Each row was made from one walk, in order. Every step used is in the known rows, and no mark comes twice. Write each row's walk.
Known rows
vupot silori pilane: [ 15 -16  -9  -3   2  -1  10  23  -6   0 -25 -11   6   9 -16  13  -2   9]
babap vupot bifop: [ 14 -17  -6  -8   8 -11  11  27  -3  -1 -31  -8  12 -11 -37   6  17   9]
silori pilane babap: [ 17 -27 -12 -11   9  -1  11  21  -3   1 -15 -10   0   8  -4  19   1   7]
venib vupot silori: [ 21 -31 -12  11   5  -5  14  10  -6  -4 -25 -11  17   2 -17   9   6   7]
bifop pilane babap vupot silori: [ 14 -30 -14  -4  14 -11  15  37  -2   1 -25  -2   2   9  -8   7   0   9]
babap vupot bifop pilane silori: [ 16 -13 -13  -6  13  -6   9  34  -8   4 -39   3   8  -5 -21   1   6  10]
babap vupot: [ 11 -17  -7  -8   7 -14   8  22   9  -2 -18  -4  10  -5 -15   8  18  10]
pilane bifop vupot: [ 18  -9 -17  16   7   0  16   8 -11   1 -21  -1   8  -4  -4   1   6  12]
vupot venib: [ 24  -8  -4   9  10  -6  11  13  -1   5 -24   4  14  -1 -15  16   9   8]
bifop vupot silori pilane babap: [ 20 -23 -19  10  12  -1  18  16 -11  -1 -27  -8   6  13 -18   6  -4   7]
babap vupot venib pilane: [ 23 -18  -4 -13   8 -12   9  31   9  -4 -38  -1  12  -4 -19   9  17  13]
silori pilane: [ 12  -8 -10 -11   2  -1   5  19  -2   3 -20 -11   4   6  -6  13   4   9]
venib pilane babap vupot: [ 22 -38  -5 -20  13 -10  13  33   4  -8 -20 -13   5   0  -5  11  14  10]
bifop pilane babap vupot: [ 13 -24 -15  -9  14 -11  12  33   0   3 -21  -1   1   6  -1   7   4   9]
babap vupot silori: [ 14 -25  -5  -2   7 -14  12  28   6  -4 -24  -4  11  -1 -25   8  13   9]
venib pilane babap: [ 24 -32  -4 -14  12  -2  14  24  -5  -6 -12 -15   6   5   4  15   8   7]
bifop pilane babap: [ 15 -19 -14  -2  14  -4  12  25  -8   6 -13  -4   2  11   8  10  -2   6]
pilane bifop vupot babap: [ 23  -3 -13   7   4  -5  22  10  -8   5 -20   5  14  -5 -11   9   7  10]
silori pilane bifop: [ 15 -14 -13  -7  -1   3   9  21  -7   1 -25  -7   0   0   0  12   1  14]

Write each row's walk
[ 23 -43  -5 -16  12 -10  16  37   1 -10 -24 -13   6   3 -11  11  10  10] => venib pilane babap vupot silori
[ 17 -32 -13 -17  10  -6  12  33  -3  -3 -32 -11   2  -1 -29  14   7  10] => silori pilane babap vupot bifop
[ 22 -32 -12 -11  11  -9  11  31   8   0 -32   1   2   3 -19  19   6  12] => silori pilane babap vupot venib
[ 21   3 -11   3   8 -10  19   7  -3   7 -16   2  20   3 -21   9   9   4] => bifop vupot babap
[ 17 -16 -13  -2  15  -1  16  28 -22   6 -26  -9   6   3 -16   9  -2   5] => vupot bifop pilane babap
[ 22 -29 -20   2  12  -1  16  20 -19   2 -34 -12  12   1 -19   6   1   6] => venib vupot bifop pilane babap
[ 10  -8 -12 -10   8 -10   9  35  -8   3 -38  -6   8  -4 -29   0   9  10] => babap vupot bifop pilane
[ 26  -3 -11   8  12  -3  13  11  -8   0 -36  -2  15   4 -15   1   9  10] => bifop vupot venib pilane
[ 15  -6 -21   3   2   4  11  14 -11   1 -30  -5   2   2  -5   3  -1  14] => silori pilane bifop vupot
[ 20 -16  -6  -1   9 -14  10  24  10   1 -32   6  13  -6 -24  12  17  11] => babap vupot venib
[ 32 -28  -3  -4  14  -4  15  24  -3  -2 -27  -4  10   3  -5  19   7   9] => vupot venib pilane babap
[ 25 -19  -3  -9  11   3   8  21  -6  -3 -19  -6  10   2  11   9   6   8] => venib pilane silori
[ 17 -21 -12   0  -1   2  13  26 -10  -1 -30  -8   3   3  -9  12  -4  13] => vupot silori pilane bifop
[ 32  -7 -11  12  17   1  13  12  -9   1 -37   7  16   3  -7   2   5  10] => bifop vupot venib pilane silori
[ 19 -34 -10  -3   9  -2  15  26  -7  -2 -20 -10   3  12 -12  18  -4   7] => vupot silori pilane babap
[ 18 -14 -18   2   6  -1  11  18 -19   3 -38 -12  15   0 -21   0   3   7] => venib vupot bifop pilane
[ 15 -27 -12  -8   0  -8  12  35   3  -5 -35  -4   3  -2 -20   9   5  16] => babap vupot silori pilane bifop
[ 12 -23 -10 -11   3 -11   9  32   5  -4 -33  -7   6   3 -26   9   7  12] => babap vupot silori pilane
[ 30 -17  -4  -2   5   0  13  24  -7  -1 -35  -1   9  -5  -3  13   7  15] => vupot venib pilane bifop
